Each row comes from the steps of one path. Every step used is in the known rows, and no mark comes twice. Write the path behind each row, first mark first.
In the rows, zero is written as 128.
Known rows:
Y L T: [118 114 105 136 149 121 158 125 141  91 169  84  96 148 142  97 133  70
 127 186 118]
G S X Y L T: [145 100 124 119 149 126 169 110 146 103 154  98  85 166 160  83 130  80
  77 188 112]
Y L S: [123  95  87 153 164 117 159 104 155  96 153  90 135 136 135  91 144  91
 108 182 125]
X S G: [151  98 115 134 173 121 172 114 171 118 169 115 122 122 159  86 161  99
 131 199 108]
L S G T: [138  84 110 176 194 124 168 126 166 109 164 114 154 128 140  89 178 110
 134 172 131]
L S X: [138  96 115 130 177 132 159 116 165 103 151 123 168 138 160 102 159  95
 109 179 141]
T G: [127 145 116 138 132 123 163 128 176 111 187 122 119 111 158 109 144  99
 145 177 124]
T G S: [140 154 112 139 120 128 169 117 178 136 182 114 117 122 156  99 143 117
 134 179 115]
C T L: [139 127 102 104 135 130 144 117 193 120 153 101 103 135 164 124 156  91
 138 165 120]
C T G S X Y: [146 139 143 122 128 134 167 106 207 119 153 120  99 125 185 104 145 115
  88 164 129]
G S X: [152 122 121 111 148 139 160 113 162 136 156 117 128 148 163 100 155 113
 111 174 124]
X Y L T V: [121  98 120 119 162 103 175 108 144  91 170 101  81 141 142 100 132  87
 114 187 103]
G T L S: [135  79  90 152 162 113 163 122 177 104 163 113 155 137 135 102 168  94
 136 178 131]
X S G T C: [131  65 125 164 183 104 187 123 191 103 162 104 130 113 163  82 183  85
 121 182 126]
S X Y: [141 100 133 106 157 127 160 116 169 108 160 143 112 143 172  98 144  90
 114 174 126]
Y L S G T: [132  72  93 184 195 115 167 121 150  84 158  89 135 129 127  86 173 103
 103 172 128]
X S G T: [142  75 122 166 180 110 177 119 175 105 170 113 126 120 142  83 174 108
 135 189 120]
L T: [125 123 121 128 149 129 157 131 159 115 176 109 117 148 156  98 140  77
 157 186 121]
Y L: [123 113  94 133 145 118 154 113 149  99 165  94  98 137 137 100 141  90
 121 174 119]
X Y L S G T: [136  60 103 180 193 107 174 112 158  85 157 106 114 134 136  75 162  99
  94 175 119]

Write each row's path:
[128  74 114 175 198 116 176 129 182 109 156 106 158 122 162  87 187  87
 120 166 138] | L S G T C
[149 133 145 124 134 131 178 126 172 111 177 127 107 140 181  91 133  91
 103 192 120] | L T G S X Y
[166 105  87 122 180 131 158 126 161 119 164 118 143 132 158 104 170  91
 125 189 107] | T L S G
[129 113 132 130 147 116 171 130 153  60 174 110  90 129 165  99 130  64
  85 190 124] | S X Y L T G
[129  88 133 102 176 111 176 113 137  74 159 109  92 142 154 109 140  84
  84 187 115] | S X Y L T V
[134 131 116 147 122 113 178 114 162 103 180  95  76 139 155  81 118  87
 102 194 103] | X Y L T G S
[136  95 100 132 144 115 157 130 173 110 174 116 118 136 138 112 165  93
 150 171 124] | G T L
[134  90 129 118 154 118 177 114 162 101 146  89  88 159 182  81 141  58
  65 183 119] | G S X Y L T C
[140 135 119 134 138 129 172 129 147  87 169  84 107 136 156 101 142  89
  81 191 123] | Y L T G S X
[148  98 114 116 147 123 165  98 154 111 149 109  87 154 157  87 139 100
  72 177 113] | G S X Y L
[147 120 118 128 132 119 173 109 164  97 165 112  88 130 162  93 136 103
  67 180 116] | T G S X Y L
[117 136 109 150 136 116 166 135 150  76 185  87  97 124 146 103 133  73
 121 190 119] | Y L T G
[126  83  95 151 161 108 164  95 163  95 153 106 118 141 144  79 132  86
  99 183 117] | X Y L S
[158  80 108 103 166 122 160 112 175  99 150 139 142 145 171 102 152  79
  97 189 123] | T L S X Y
[155  96 102 132 169 123 160 140 161 112 177 119 111 130 146 110 180  98
 142 173 115] | S G T L
[135 154 122 143 124 132 173 129 170 128 186 102 115 133 161  96 136  98
 140 191 114] | L T G S
[120 152 124 140 128 128 157 121 201 107 169 105 110 109 167 119 148 105
 137 161 134] | C T G
[141  84 126 127 174 125 164 108 174 104 149 139 149 142 169  90 146  91
 100 182 133] | L S X Y
[133 161 120 142 117 134 161 110 204 135 165  95 107 119 166 109 148 123
 125 164 124] | C T G S
[153  88 117 105 163 127 154 107 201  98 133 122 131 142 180 110 156  85
  88 173 132] | C T L S X Y
[148 102 107 108 165 134 148 115 191  99 131 104 151 137 172 123 169  90
  96 171 139] | C T L S X
[145  70 104 136 174 120 161 128 172  88 152 120 166 138 145 112 177  92
 108 177 144] | G T L S X
